Every row comes from one small tree of marks. The marks that hang from a mark follow it in brackets, in alphabetical order. Every link used is in the known rows. Which tree was each row made from?
Known rows
vave(fubup pinulo ruvuz): [-22  -4   7  19   3  18 -23  -3   3   7  17 -60   5  11 -15  13  20   3
  -6 -16 -19  25 -30]
bozak(rofu): [  8   3   5  -1  10  11  24   9  24   0  -6 -10   9   8  -5 -17 -19  -1
   4   6  -1   9   9]
bozak(rofu(vigoni)): [ -5   1  -7   0  23   2  38  10  26  -1   8 -18   8  24  10 -12  -8  11
  18   8   1  -5   7]
rofu(bozak girip(fubup)): [ -8  23  25 -23  16 -14 -15   6 -18  -7  26 -17  -9   4  -8 -13  -1  27
   9  -3  24 -18  -6]
vigoni(feguta nagab): [ 12  16   6  16 -23 -20 -13 -15 -32   9   4  12 -11   7 -17  11  26  -1
  -4  -4  -9   5   0]
rofu(bozak girip vigoni(feguta nagab)): [-23  27  12  -2  -1 -47 -17 -14 -44  -5  42 -15 -19  21 -17 -10  35  30
   5  -8   9 -26   2]
malek(vave(fubup(girip) pinulo ruvuz)): [-14 -11  39  32   4  26 -24 -10  20   0   5 -63   3  10 -13   7   4   4
 -11 -29 -23  21 -43]
bozak(rofu(girip vigoni)): [-16   9   3  -7  22  -6  26  11  25 -15  17 -31   8  11   0 -24 -10  14
  15  11  13  -6  15]
bozak(rofu sazil): [ -8 -10   0  -7  26   4  45  12  34   3 -17  -1  24   1   2 -18 -19   3
  -1  -5   4  19   7]
bozak(rofu(girip) sazil): [-19  -3  10 -13  26  -4  35  12  33 -11  -9 -13  24 -12 -10 -31 -21   6
  -4  -2  16  17  16]
doker(lebur): [-29  -8  11  13 -13  16  -6  -5 -11  12 -10   5   2  -8  11  -4 -10   5
  -4  -3  17  10  -8]
vigoni(feguta malek(vave) nagab): [ -2   7  11  20 -39 -16  -1 -38 -37  -4  11  12   5  -7 -20  -1  23   9
 -18 -10   1 -11  16]
malek(vave(fubup)): [ -2 -10  19   9  -1  15  -1  -4  11  -2   5 -18  18   1   1   0  -7 -13
 -12   3   2   3 -10]
malek(vave(pinulo)): [-15  -6  30  23  -3  17   6 -15  13 -20   0 -16  10 -11  -1 -16 -18  -9
 -16  -6 -10   1  -6]
rofu(girip): [-11   8  10  -7  -1  -8 -10   1  -1 -14   9 -13  -1 -13 -11 -12   0   4
  -3   3  10   0   9]
lebur(bozak(sazil)): [-27 -31   3   2  13  -4  18   9   2   5 -13  -3  24 -18  11   0  -4  -4
 -16 -10  -4   9   4]
vigoni(feguta malek): [ -8   7 -13   2 -18 -13  -5 -29 -27  -2  10  10  -5   6 -22  -4  30   6
 -16  -8   3 -16   5]
lebur(bozak(rofu(vigoni))): [-16 -16   3   7  18   4  34  18  19   3   8 -30  17  14  14 -12 -11   4
   7  11  -9  -7  13]
vigoni(feguta malek(vave(pinulo)) nagab): [-16   9  23  34 -39 -11  -3 -47 -39 -15  16  -8   1  -9 -29  -6  22   6
 -26 -17 -10  -1   8]
vave(fubup ruvuz): [ -7  -6  -5   4   4  11 -20   2   4  20  13 -39  10  13  -6  18  20   6
   1 -12  -9  16 -23]
vave(fubup malek pinulo ruvuz): [-19   3   7  31  -1  14 -25  -9   3  -3  29 -81   8   6 -14  23  30  22
 -21  -5 -30  19 -21]
vigoni(malek(vave(pinulo ruvuz)) nagab): [-28  -5  17  30 -32   2  -4 -32 -24  -5  21 -42  16 -15 -14   3  18  28
 -12 -30 -14  10   7]
lebur(bozak(rofu(girip))): [-16  -5  25  -1   4   2  10  16  17 -11   2 -35  19 -13 -12 -28 -21  -4
 -10  10   1   7  24]
malek(vave): [  0  -7  18   9  -3  10   8  -8  14  -8  -4   5  15  -8   9 -11 -17  -6
  -7   0   1  -8   2]
vigoni(malek(vave(fubup)) nagab): [ -8  -3  11  11 -29  -4   1 -20 -33   0  20 -26  15  -6 -16  13  17   9
 -16 -10   7   6  16]

Write each row's tree
[-16  -8  30  24  -2  22  -2 -11  10 -15   9 -38  12  -1  -9  -5  -7 -16
 -20  -4  -9  11 -18] : malek(vave(fubup pinulo))
[  2 -12  29  18   4  20 -23  -1  21  12   1 -44   7  11  -5  13   4   7
  -3 -24 -12  12 -35] : malek(vave(fubup(girip) ruvuz))
[-15   4   3 -15  46  -7  49  21  31  -7   8 -17  19   7  13 -16 -12  26
  22   5  26   1   3] : bozak(rofu(girip(fubup) vigoni) sazil)
[-35   5   6 -26  47 -26  20  10  -6  -6  27 -16   4  12  13 -12   6  42
  17 -11  31 -24 -11] : rofu(bozak(sazil) girip(fubup) vigoni)
[-50  -3   0 -23  38 -31  19   3  -3 -10  26 -20   7   8   7 -23   9  36
   4 -15  23 -22  -1] : rofu(bozak(sazil) girip vigoni)
[-20 -27   8  -1  21   6  41  18  27   5 -18 -14  33  -9   7 -17 -22  -4
 -11  -3  -5  19  14] : lebur(bozak(rofu sazil))
[-21  19  12 -22  29 -20  -2   8 -16  -8  39 -23 -10  20   7  -9   9  40
  23  -1  28 -34 -10] : rofu(bozak girip(fubup) vigoni)
[-28   2 -10 -21  35 -13  53   6  12 -12  19 -22  22   3   2 -17   1  42
  14  -4  36  -8  18] : bozak(rofu(girip(fubup) vigoni(malek)) sazil)
[-56 -17  25  13   5  12  19  15   7  -1   6 -36  20  -4  15 -27 -22  13
   1  10  20   2  13] : doker(lebur(bozak(rofu(girip vigoni))))
[-21 -12  25  28  -3  24  -5 -15  20  -7   5 -34  17  -9   3  -9  -8   5
  -9 -18 -21   6 -19] : malek(vave(pinulo ruvuz))
[ -9  -8  45  27   4  20 -13 -10  14 -15   0 -48  -3   7 -19   1  -5  -9
 -17 -16 -11  15 -31] : malek(vave(fubup(girip) pinulo))
[-45   5   1 -16  31 -38   9  -9  -9  -8  25  -4  -1  18  -4 -25  23  26
  -4 -15  18 -30 -11] : rofu(bozak(sazil) girip vigoni(feguta))
[-55 -39  16  15  -1  13  13   4  -8  17 -22   3  26 -25  23  -4 -13   2
 -19 -13  13  19  -4] : doker(lebur(bozak(sazil)))
[-27  -6 -26  -4  20 -14  53 -15   9   1   8   1  19  21  -6 -18  18  20
  -4  -9  10 -12  10] : bozak(rofu(vigoni(feguta malek)) sazil)
[-33  -3  -4  -9  23 -35  25   0 -27  11  21 -11   4  16  12   3  20  39
  11 -22   9 -10   1] : rofu(bozak(sazil) vigoni(nagab))
[-30  19   7 -10  15 -33 -13 -13 -19 -11  37 -13 -14  26 -12 -24  24  23
   0  -3  12 -39  -9] : rofu(bozak girip vigoni(feguta))
[-35  -1   5  27  -9  -1  14 -41 -12 -24  24 -13   5  11  -9 -15  21   9
 -18  -9  -4 -30  -5] : rofu(vigoni(feguta malek(vave(pinulo))))
[-23   8  18 -27  32 -19   5   8  -7  -5  15  -9   5  -3  -2 -16  -2  31
   3 -14  30  -8  -8] : rofu(bozak(sazil) girip(fubup))
[ -2  16  -8  11 -34 -27  -9 -30 -51   4  15   7  -9   2 -29  10  40  15
 -12 -12   0  -4  15] : vigoni(feguta malek nagab)
[ 10   6  15  14   3   0 -21   0  -1  -5  12 -53 -10  11 -15  29  23  19
 -17   0 -14   9 -15] : vave(fubup(girip) malek)
[-17  24  -5   4 -12 -32  17 -20 -27 -10  33 -22   0  13 -31 -16  31  29
   2   1  13  -9  31] : bozak(rofu(girip vigoni(feguta malek nagab)))
[-30   8 -10 -13   9 -12  31  -3   6 -20  28 -35  10   7 -12 -27   4  30
   7   3  22 -15  30] : bozak(rofu(girip vigoni(malek)))
[-24  16 -10  -4   3 -19  21 -16  -1 -16  27 -19   2  17 -23 -29  20  21
  -2   4  16 -22  20] : bozak(rofu(girip vigoni(feguta malek)))
[-20  -3  -8  12  -9  -9  17 -35 -12 -11  21   8   9  14   2 -11  21  12
 -10  -4   6 -38   2] : rofu(vigoni(feguta malek(vave)))
[ -7   3  -7  11  16 -23  45  -2   3  12   0   5  13  21   1  -4  17  15
   9  -5  -3   9   4] : bozak(rofu(vigoni(feguta nagab)) sazil)
[-26  -7 -21  -4  11 -23  60  -3  -9   4  12 -17  22   8   0  -1  14  37
   9 -14  13   8  30] : bozak(rofu(vigoni(malek nagab)) sazil)
[-39   0  13 -23  25 -24   5   1  -3 -10  12 -13   7  -7  -8 -28  -1  22
  -8 -18  21  -8   2] : rofu(bozak(sazil) girip)
[-32 -15 -26 -12  28  -8  63  -1  16  -2   7 -15  26  12   6 -15   4  30
   5 -10  15  -5  19] : bozak(rofu(vigoni(malek)) sazil)
[-31  14   6 -18  38 -32   9  -3 -13  -3  28   0  -3  22   2 -14  22  34
  10 -11  26 -31 -22] : rofu(bozak(sazil) girip(fubup) vigoni(feguta))
[-32 -30  -4   2  34  -1  56  19  27   6  -5 -20  32   6  21 -12 -12   8
   2  -1  -3   2  11] : lebur(bozak(rofu(vigoni) sazil))
